Each row was made from one path, in order. Every step used is in the known rows, and no mark comes twice. Write each row's path.
In the rows, 128 means zero.
Known rows:
napatog > dobi: [133 132 128  99 134 130 111 128 146 128 161 127 148 171 137 108 133 131
 134 127 166 100 136 128 140 104 144 113]
semut > motu: [107 139 114 124 142 144 142 110 111 141 141 123 163 152 122 138 149 161
 118 132 150 123 105 137 118 134 126 128]
napatog > motu > semut > dobi > gedo > vuri: [126 160 154 112 110 131 144 152 158 130 163 151 130 172 159 146 157 170
 116  85 142 146 139 167 130 125 108  94]
vubiduf > gedo > tobug: [124  89  27  83 159 108 105 135 120 156 190 123 213 151  95 148 116 137
 110 144 163 100 107  78 105  82 131 114]
napatog > motu: [130 148 120 107 128 136 124 150 137 143 154 139 162 158 137 146 127 153
 112 126 155 125 115 137 134 105 124 103]
gedo > vubiduf: [116  89  68  98 142  99 103 124 135 162 170 123 194 170 117 123 120 173
 119 141 154 100 129  95 120 144 122 112]
semut > dobi > napatog: [119 155 146 127 134 173 149 128 111 129 135 122 133 166 171 112 138 158
 138 135 129 128 117 175 104 132 112 130]
motu > napatog > dobi > gedo: [133 129 173 119 139 127 117 132 137 125 158 119 134 170 140 131 143 125
 121 102 170 109 177 165 151  94 126 105]
tobug > napatog > dobi > gedo: [118 117 164 129 160 125 132 117 144 134 149 120 149 173  98 116 150 130
 130 119 186  90 167 145 165  98 146  95]
motu > gedo > vubiduf: [ 91  95  74  86 166  98 113 101 126 154 140 140 160 158 148 119 125 145
 176 163 186 110 137  82 160 136 122 136]
vubiduf > gedo: [133  76  38  89 147 102 110 135 139 171 194 122 187 142 114 151 128 156
 128 124 152 105  96  98 117  97 132 102]
tobug > napatog > motu > gedo > vuri: [131 122 155 134 153 117 136 120 141 150 135 144 155 163 115 144 156 148
 118 128 159 115 134 149 159  95 130 101]
semut > tobug > napatog: [113 133 126 137 138 127 150 104 121 145 138 112 175 153  89 166 148 159
  92 119 136 116  98 140 139 118 119 114]
dobi > napatog: [120 157  99 109 137 147 112 143 115 142 138 113 151 160 174 141 120 163
 124 139 145 121  91 141 112 114  99 133]
motu > napatog: [132 129 133 120 145 127 130 142 121 146 151 124 164 157 128 151 139 141
  98 130 150 106 140 156 132  93 124 105]
semut > motu > napatog > dobi > gedo: [125 144 188 136 124 146 137 109 127 123 147 118 131 162 129 133 157 149
 117  94 141 133 150 178 134 121 122 125]
dobi > napatog > motu > semut > melol: [127 205 153  98  88 159 138 178 153 127 155 135 125 164 180 154 122 185
 109  84 105 160  90 174 118 114  90 117]
semut > motu > gedo: [ 91 136 120 116 154 138 144  93 110 138 125 135 143 147 141 132 150 148
 157 145 165 132 115 126 144 135 124 146]
motu > semut: [103 156  93  87 125 119 149 160 155 142 165 144 160 159 130 149 141 169
 117 120 153 115 121 129 134 119 122  97]
semut > dobi: [111 130 123 121 154 156 156 121 112 135 143 132 151 165 140 111 146 144
 137 147 153 109 131 150 114 131 136 116]
semut > motu > napatog > dobi > gedo > melol: [133 134 186 140 134 140 130 113 124 113 143 119 137 155 116 134 157 154
 114 103 151 127 142 175 129 125 126 126]
tobug > napatog > motu > semut: [130 151 173 128 120 132 160 154 162 143 154 142 159 163  90 146 149 164
  99 106 136 119 138 172 155  95 136  81]
motu > gedo > tobug > napatog > dobi: [ 89 132 112  95 184 126 130 102 111 125 122 144 167 164 119 114 129 101
 158 180 203 100 156  93 167  90 138 142]
gedo > vuri: [136  88  41 117 181  83  88 114 114 166 152 131 181 176 165 157 166 157
  92 142 181  91  95  96  95 121 110 113]
semut > motu > napatog: [123 143 160 138 128 145 147 117 115 137 142 121 153 152 121 147 155 160
 101 114 127 131 126 174 122 120 121 124]
tobug > napatog: [116 116 124 130 166 125 146 128 128 154 142 126 180 161  85 136 146 146
 108 147 167  87 132 137 147  98 144  95]
gedo > melol: [132  97  61 110 196 106 102 141 109 125 135 130 194 136  91 143 131 159
 111 184 210  73  87  94 111 123 145 115]

Write each row's path:
[107 156 117  93 148 136 124 132 123 129 135 150 161 158 144 136 121 125
 139 154 178 130 133 113 152  96 123 129] : napatog > motu > gedo > tobug
[124 174 139 107 119 152 116 143 128 134 130 129 126 158 193 142 118 161
 145 126 139 149 101 157 135 109  93 139] : dobi > napatog > motu > gedo
[125 155 174 125 113 168 144 124 126 126 136 132 119 169 179 108 134 166
 151 119 113 149 129 183 118 139 105 135] : semut > dobi > napatog > motu > gedo > vubiduf
[106 163 133 112 106 121 168 142 158 137 157 133 158 157 101 167 154 179
  96  93 122 130 111 154 143 122 113  99] : motu > semut > tobug > napatog
[128  86  54  97 159 109 117 133 127 157 187 122 215 152  73 146 124 137
 103 139 156  97 117  94 116  74 138 106] : vubiduf > gedo > tobug > napatog
[110 164 144 117 146 150 154 142 121 118 144 140 194 176  79 128 132 130
  84 148 156 109 153 138 125  86 135 109] : gedo > tobug > napatog > motu > semut > dobi
[ 71 117  80 108 211 122 118 114  95 130 138 117 187 173 106 134 132 112
 127 160 246  81 174  84 144 107 123 115] : dobi > gedo > tobug > napatog
[123 120 145 142 139 114 129  91 132 135 144 109 154 168 110 158 163 153
  98  93 149 116 118 143 142 121 111 115] : semut > tobug > napatog > dobi > gedo > vuri
[129 168 172 131 115 178 150 136 122 125 138 128 124 167 175 116 137 163
 133 119 115 143 119 191 108 128 110 126] : semut > dobi > napatog > motu
[123 166 174 126 121 176 151 128 120 123 130 134 114 165 184 113 137 156
 152 125 124 148 123 186 121 129 109 135] : semut > dobi > napatog > motu > gedo
[110 121 124  99 157 123 102 118 139 122 159 120 134 175 148 108 136 121
 154 117 209  98 165 116 153 115 134 113] : napatog > dobi > gedo
[104 131 116  95 165 128 100 117 126 112 156 120 153 181 135 107 128 108
 141 132 216  94 173 102 145 104 134 121] : napatog > dobi > gedo > tobug
[111 151 117 114 164 140 134 137 110 128 141 134 210 172  76 134 124 122
  80 166 174  97 144 115 127  78 136 113] : gedo > tobug > napatog > motu
[113 142 121 110 167 137 127 125 114 120 144 128 203 179  75 115 126 111
  92 166 180  84 154 111 130  77 145 119] : gedo > tobug > napatog > dobi
[135 131 179 142 129 132 126 103 126 128 148 119 133 168 141 140 170 153
 107  88 140 133 145 176 124 124 114 125] : semut > motu > napatog > dobi > gedo > vuri
[128 162 140 107 111 144 109 140 135 138 136 128 130 161 189 136 115 170
 144 120 130 151 107 154 133 119  89 139] : dobi > napatog > motu > gedo > vubiduf
[ 88 159 143 108 139 141 173 143 143 120 155 142 145 174 120 127 155 153
 128 112 164 120 167 152 137 126 122 100] : motu > semut > dobi > gedo > tobug > napatog
[101 166 106  98 105 120 157 145 153 136 161 133 157 154 123 168 147 178
 103  99 129 133 102 137 134 130 107 108] : motu > semut > tobug
[117 133 154 135 116 123 146 101 137 142 139 122 163 155  97 160 143 167
 105 103 121 136 110 148 153 125 111 119] : semut > tobug > napatog > motu > gedo > vubiduf
[ 80 129  91  96 195 123 134 103 101 133 117 143 177 159 117 124 129 106
 153 190 208  97 147  85 163  93 134 141] : motu > gedo > tobug > napatog
[123 136 152 139 135 125 145 108 128 130 127 124 164 143  89 168 147 162
 102 119 140 127  95 148 150 118 118 120] : semut > tobug > napatog > motu > gedo > melol
[151  57  34  96 169  89  96 142 133 152 185 124 198 128  87 156 128 167
 120 142 172  91  79  91 107 103 142 104] : vubiduf > gedo > melol
[102 101  69  95 204 105 113 113 108 129 115 146 161 134 132 134 132 135
 171 193 224  91 109  82 154 122 138 140] : motu > gedo > melol
[111 153 150 115 117 115 154 138 163 117 155 130 146 156  96 160 157 175
 107  87 147 124 125 152 149 127 117 100] : motu > semut > tobug > napatog > dobi > gedo > melol
[136 175 136 114 110 156 113 155 130 136 142 122 140 161 179 145 117 170
 117 117 127 143  95 165 116 108  94 126] : dobi > napatog > motu
[143 118 163 124 145 113 105 125 136 129 159 119 134 177 152 138 155 130
 111  96 169 108 171 161 140  97 118 106] : motu > napatog > dobi > gedo > vuri
[124 179 147 104  86 133 149 159 163 132 162 143 147 156 132 166 138 177
  99  85 119 153 108 160 139 117 107  99] : napatog > motu > semut > tobug
[124 165 178 119 116 136 172 163 167 139 160 148 153 164  90 149 148 166
  93  92 125 126 129 168 153  99 136  79] : tobug > napatog > motu > semut > melol
[136 148 190 137 112 149 141 115 130 125 148 121 139 160 123 133 156 153
 107  98 120 135 137 185 128 116 126 125] : semut > motu > napatog > dobi
[ 67 121  51  93 211 121 108 117  89 129 141 118 186 171 127 136 125 110
 134 166 252  85 165  68 134 114 116 123] : dobi > gedo > tobug
[105 119 107 124 162 119 128  84 108 144 125 137 145 155 158 142 167 155
 143 136 165 130 106 121 129 139 113 147] : semut > motu > gedo > vuri
[110 161 125 109 150 139 142 146 123 124 146 140 204 173  76 137 127 130
  80 153 165 104 147 123 129  80 133 108] : gedo > tobug > napatog > motu > semut
